Known rows, with every step that occurs
totu/tufug/rudo/debe: [-32.8 -10.9   5.1   2.4  39.3 -19.1  -4.8  27.5  -2.2 -29.1 -41.6  45.0
 -68.5 -40.3 -65.7 -12.7  16.2  13.7 -24.7   8.8   3.4 -37.5 -19.1 -20.9
  12.7]
marad/rudo: [ -3.3 -35.8   4.2   5.5 -14.2  -6.8 -32.3  -7.9 -20.2 -12.8 -18.8  24.6
 -41.5   3.6  13.1   5.0  20.8  -7.2  11.9   0.2  19.1  -1.5  -7.7 -34.1
   4.8]
marad/rudo/fudez/totu: [ 16.5 -33.2 -20.7  -5.6   2.5   8.0 -34.6  -5.8 -29.6  -3.6 -11.4  51.7
 -47.5  -4.7 -31.8   4.1  -3.7   3.0   7.6  -6.6  25.7   2.4  12.3 -46.4
  42.6]
sekoru/rudo/tufug/totu: [ 22.3  13.4 -18.9  -2.8  -2.7  35.4  -1.1   7.0 -12.1  -8.7 -52.9  64.6
 -27.7  -3.6 -15.3 -61.0   1.0 -22.2  43.2  -4.6   8.2 -15.9  -6.7 -16.8
  19.3]
fopev/totu/tufug/rudo/debe: [-20.6 -16.4  -3.3  11.3  28.9  -1.0  -4.1  -7.8 -14.3 -23.8 -42.8  31.9
 -61.8 -37.4 -80.6  -6.5  36.1   1.7 -38.0   4.2  12.6   9.8  -3.5 -17.3
 -13.1]
totu/tufug: [  1.2 -31.1  -4.1  29.0  47.6 -25.5  14.6   7.8 -21.6 -20.5 -33.6  13.1
 -33.9 -24.4 -17.5  -6.0  17.7  -7.6 -10.0   5.1  11.2 -25.1 -22.0 -20.3
  -9.9]
tufug/rudo: [-10.7   9.6  32.1   4.4   1.9   1.6 -15.7  22.2  10.2  -5.6 -21.7  29.7
 -41.0   0.2 -22.1  -8.1   4.6   2.3 -20.2   3.8   5.9 -21.8 -11.2 -26.3
  -4.7]
rudo/tufug: [ -7.4   5.3  -1.9   2.0   9.5   4.2   1.8  22.0  13.9 -28.5 -40.0  24.1
 -38.5 -31.9  12.8 -25.9  -4.3   9.4  27.2  -8.7  28.4 -24.8  -4.6 -19.8
  -7.7]
totu/fudez/rudo: [ 37.8 -55.9 -31.7  13.6  32.5 -20.1  13.1  22.2 -31.9   6.8  -7.2  47.4
   5.1 -22.2 -32.0 -11.9  -7.0  18.3  10.4   1.7   9.5 -25.6 -21.7 -34.7
  -1.3]
rudo/fudez/totu/fopev: [ 14.6  -9.5 -30.2 -14.1  45.2  19.3  10.7  20.0 -20.8  22.8   8.2  43.0
 -25.0 -27.1 -70.1  -9.4 -31.3  -3.9 -12.1 -20.7  24.4  -0.7   7.8 -16.6
  23.8]
fudez/totu: [ 19.0 -27.1   9.0  19.4  45.1  25.0 -17.2 -10.6  -4.1  48.6  -0.5  21.1
 -28.5  -5.3 -19.8  -9.5   1.9 -20.0 -12.8 -12.0  33.3  -7.9   1.5 -26.0
  19.7]
bureku/vonazed: [  8.0  -8.5   9.9  51.5  23.1   0.2 -20.5  -4.6 -19.6  -9.3  -8.8  36.8
 -12.3 -24.1 -25.1 -15.1  13.1   1.9 -18.2   0.0  22.1   3.5 -22.1 -54.0
  -6.9]
bureku/vonazed/fudez: [  9.8 -15.4  21.5  42.3  30.2 -36.3 -30.8   3.8 -11.0 -16.7  -4.7  41.9
  -7.0 -31.6 -31.2 -16.3  10.4   3.5 -10.3   7.1  11.7  25.6  -9.6 -70.4
   7.7]
totu/fudez: [ 24.3 -43.2   4.3  27.1  32.0 -46.1  21.4  36.6 -19.0   7.5 -14.8  17.9
   1.1 -25.5 -11.1   6.6   0.3  10.1  -9.4  -6.8   2.3 -25.8  -0.4 -23.1
 -21.0]
totu/fopev: [-18.3 -11.7  -4.1  -9.9  31.0  -1.0  17.8  21.2  -6.7  15.6   3.6  10.2
 -21.2 -20.4 -24.0 -12.2  -4.7 -17.0 -12.7 -21.3  16.8  -3.3 -24.2   2.4
 -29.6]
bureku/vonazed/fudez/rudo/tufug/totu/fopev: [ 11.6  -3.9 -44.5  10.4  50.9  -7.6 -41.9   1.2 -16.9 -15.4  -9.7  83.8
 -20.7 -40.5 -69.0 -66.5   4.9  14.0   5.5 -14.6  31.1  20.5 -23.6 -72.7
  18.2]
sekoru/rudo/marad: [ 30.1 -13.8  23.4   7.9 -25.0  21.1  11.8   5.7 -14.8 -14.7 -14.1  48.8
 -15.3  -8.8 -21.3  -8.3  -9.8 -27.1  38.6  39.1  -2.0  -2.8  -6.0 -17.0
  30.6]
bureku/vonazed/fudez/totu: [ 16.6 -24.5  10.5  44.3  50.4 -18.8 -44.1  -8.7  -8.8  11.3   0.2  52.9
 -18.4 -27.7 -46.8 -21.3   9.8  -2.2 -19.5  -0.7  24.3  26.9  -5.9 -73.5
  26.2]
vonazed/fudez: [ 10.0 -18.9  35.5   6.0  23.5 -47.5  -9.7  21.2  -1.1   0.4  -3.6  12.8
  -3.5 -21.6  -2.6  -1.1   1.4  -7.1  12.1   8.3  -0.9  12.9   8.5 -41.9
  11.6]
sekoru/rudo/fudez: [ 32.9  -2.7  -5.1  -4.6 -21.5  24.5  23.3  15.5 -38.4 -17.7 -23.0  60.4
  -7.3  -1.2 -37.0 -10.7 -27.6 -19.5  36.0  17.1 -12.8  -0.2 -11.6 -18.8
  33.3]
fopev/totu/tufug/rudo/fudez: [  5.1 -11.9 -16.6  15.8  24.3  -6.2   7.3  -7.8 -26.4 -37.3 -42.9  33.9
 -49.1 -24.4 -78.2  -0.3  21.9   0.5 -37.8   3.6  12.3  13.5   0.0 -25.4
 -15.2]
bureku/vonazed/fudez/totu/tufug/rudo/sekoru: [  9.7 -29.9 -11.3  33.7  53.9 -31.9 -47.9  -7.4  -6.9 -17.8 -26.7  75.7
 -52.2 -38.6 -88.7 -40.1  12.5   2.5 -45.5   0.3  21.3  18.9 -10.1 -79.8
  24.9]

Rows
[ 25.0 -43.0  -3.3  29.5  22.3 -22.5  18.1  -0.3 -26.4   6.0 -22.5  10.6
  -5.4 -25.4 -37.0   9.9  24.1  -3.6 -26.9  -7.8  11.2  18.1  10.0 -21.1
 -36.7]
fopev/totu/fudez
[  7.4  -2.6  -5.4  -3.3 -19.8  28.5  10.5   8.2  -5.4 -28.1 -53.6  56.4
 -32.3  -5.8  -0.1 -37.8 -10.6 -16.2  49.1   6.8   6.3 -12.3 -24.9 -10.9
  16.6]
sekoru/rudo/tufug
[ 14.6 -43.3 -13.9  31.0  70.6   8.1  -9.4 -12.4 -12.1  26.8 -19.9  26.4
 -47.7 -16.5 -37.5 -13.1  11.2 -16.7 -21.7  -9.8  32.3 -18.2 -11.0 -25.2
  17.6]
fudez/totu/tufug
[-32.0 -32.6   9.3 -14.8 -11.3  -0.4 -36.4   6.9 -14.6  -9.8 -15.1  40.7
 -56.5 -27.7 -20.8   0.9  18.3   6.4  15.8   5.0  13.6  -7.7   0.0 -30.3
  30.5]
marad/rudo/debe
[  8.6  13.9 -32.6 -17.9   4.8  35.6   4.6  13.8 -12.3  -5.0 -46.5  66.4
 -33.2  -7.1 -30.1 -65.4  -3.4 -26.6  35.3 -18.3  11.5 -10.6 -18.8  -4.3
   8.4]
sekoru/rudo/tufug/totu/fopev
[ -0.9 -29.2   4.4 -23.4  26.3 -14.8 -22.0  17.8 -10.1   0.5   5.1  56.9
 -10.2 -41.1 -50.6 -21.3 -10.1  12.4  33.3  18.3   3.0   9.6  -9.2 -48.9
  48.6]
vonazed/fudez/rudo/debe
[ 26.1 -14.5 -28.9 -16.8   5.9  43.1  19.0   7.2 -34.7  12.4 -13.9  72.4
 -22.1  -3.3 -67.6 -22.7 -32.2 -27.8  18.3  -5.0   3.8   8.3 -15.8 -11.2
  41.2]
sekoru/rudo/fudez/totu/fopev
[ 23.5  -8.7 -26.8 -15.9  33.7 -12.6 -30.5  11.4  -6.1  -8.8 -18.2  60.4
 -13.5 -26.9 -30.1 -51.8  -2.8  10.8  41.8   0.8  19.2   2.2   0.2 -55.6
  33.8]
vonazed/fudez/rudo/tufug/totu
[ 38.4 -14.8 -13.6  -2.8  -1.9  42.5   9.8   2.3 -34.6  10.0 -19.3  69.4
 -17.2   1.1 -53.5 -15.7 -28.2 -24.3  25.0   9.0   0.9   3.1  -7.1 -21.5
  52.4]
sekoru/rudo/fudez/totu
[ -8.3 -11.1  18.8 -12.3 -14.2  32.5   8.4  13.8 -18.7   3.4 -22.8  59.7
 -24.6 -22.2 -41.6 -20.2  -5.5 -19.7  33.9  18.8 -12.9  -6.6 -18.3  -7.8
  38.9]
sekoru/rudo/debe
[ 23.5   5.3 -31.1   8.0  40.6 -17.6  -3.9  38.0  -0.5  -3.3 -45.9  43.2
 -23.6 -38.7 -15.7 -53.6   9.0  16.0  12.6 -28.6  25.2 -38.2  20.8 -28.6
 -11.3]
rudo/tufug/totu/fudez
[-14.3  -7.1 -41.2 -22.0   7.8   2.5 -39.9   6.6  -7.2 -17.5 -39.0  47.9
 -63.9 -15.9  -9.8 -44.0  21.9   0.1  19.7 -32.4  35.5  -9.1   0.7 -27.1
   0.1]
marad/rudo/tufug/totu/fopev
[ 21.0 -25.5  -7.6  33.1  29.9 -14.6 -37.8  -8.1 -24.2 -16.7   0.7  65.7
  -3.7 -28.5 -46.7 -27.8   2.1  11.2   2.9  12.0  16.7  25.0 -30.3 -78.8
  24.1]
bureku/vonazed/fudez/rudo
[ 33.8 -25.8 -11.9   3.7   5.6  26.1  -9.9  -4.8 -19.6  -9.1  13.9  50.8
 -11.1 -24.9 -36.8 -15.2 -12.0   5.7  34.4  35.2  26.6 -15.0 -13.3 -39.1
  31.2]
fudez/rudo/marad
[ 25.0  -4.3 -31.4  24.5  41.4  -7.7 -48.7  -5.0 -17.3 -20.4 -14.7  81.6
 -14.0 -36.0 -55.5 -61.3   9.5  19.1  12.5  -2.4  27.8  17.2 -13.5 -82.4
  27.2]
bureku/vonazed/fudez/rudo/tufug/totu
[  7.9 -34.6 -11.1  32.3  34.7  -6.6  10.7 -24.8 -30.7 -16.7 -36.4   6.8
 -32.9 -24.2 -42.3  -0.4  37.0 -15.5 -27.5  -0.1  19.4  18.9  -5.5 -18.0
 -29.5]
fopev/totu/tufug
[ 14.2 -43.8 -37.4   0.5  16.9  -2.1 -30.7  -8.6 -35.4 -17.5 -22.2  56.9
 -61.2 -12.6 -43.1   2.3   2.6   2.7   3.1  -3.7  27.1  -3.2   4.5 -43.7
  42.1]
marad/rudo/fudez/totu/tufug
[ 25.3   1.8 -54.8 -10.5  26.3  41.6 -23.7  -1.1 -15.6  -3.6 -26.4  65.6
 -22.0 -18.9 -29.3 -65.5  -2.1  10.4  39.5  -8.6  36.8 -26.2 -16.3 -38.2
  20.0]
fudez/rudo/tufug/totu
[  3.6 -45.8 -12.9 -10.3 -25.3 -10.5 -33.2 -13.6 -21.7 -24.7 -30.0  37.3
 -52.8 -12.7 -13.1 -17.8  14.2 -15.2  -0.7   1.6  19.0   0.5   2.7 -37.7
   1.4]
marad/rudo/sekoru
[  2.4 -19.3  -0.2  25.0  20.7  -8.7  -0.9 -14.6 -11.5 -35.3 -37.8  25.7
 -57.5 -28.6 -68.4   1.1  33.4  -4.6 -35.0  17.9  19.1  11.3   3.4 -24.0
 -18.5]
fopev/totu/tufug/rudo/marad
[ 14.0   1.5 -67.5 -23.0  36.1  42.1 -15.8   4.7 -16.0   0.3 -19.4  67.3
 -27.9 -25.0 -44.0 -73.0  -6.4   8.8  32.4 -21.2  40.1 -20.7 -24.3 -25.1
  10.9]
fudez/rudo/tufug/totu/fopev
[ 57.1 -20.9 -40.2  13.9  52.6  -7.0  -9.7  15.8 -40.9  37.9 -10.7  51.7
   9.8 -16.5 -49.1 -45.8  14.0   3.9  -0.5 -18.3  12.7 -29.6   9.0 -40.7
   2.2]
tufug/totu/fudez/rudo
[ 31.6  -7.4 -10.2   3.2  34.2  19.5  -0.6  13.1 -22.1  18.5  -0.1  40.3
 -19.2 -21.8 -52.4  -1.7 -26.4  -0.2  -2.2  -6.8  22.7  -7.0  19.9 -33.9
  36.7]
rudo/fudez/totu
[ 63.8 -20.6 -35.2  14.3  47.8 -11.3 -10.9  19.4 -34.2  25.8  -0.8  56.4
   6.3 -28.0 -56.3 -42.7  10.1   8.3   5.1  -3.2  16.8 -30.6  21.9 -42.1
  12.1]
tufug/totu/fudez/rudo/marad
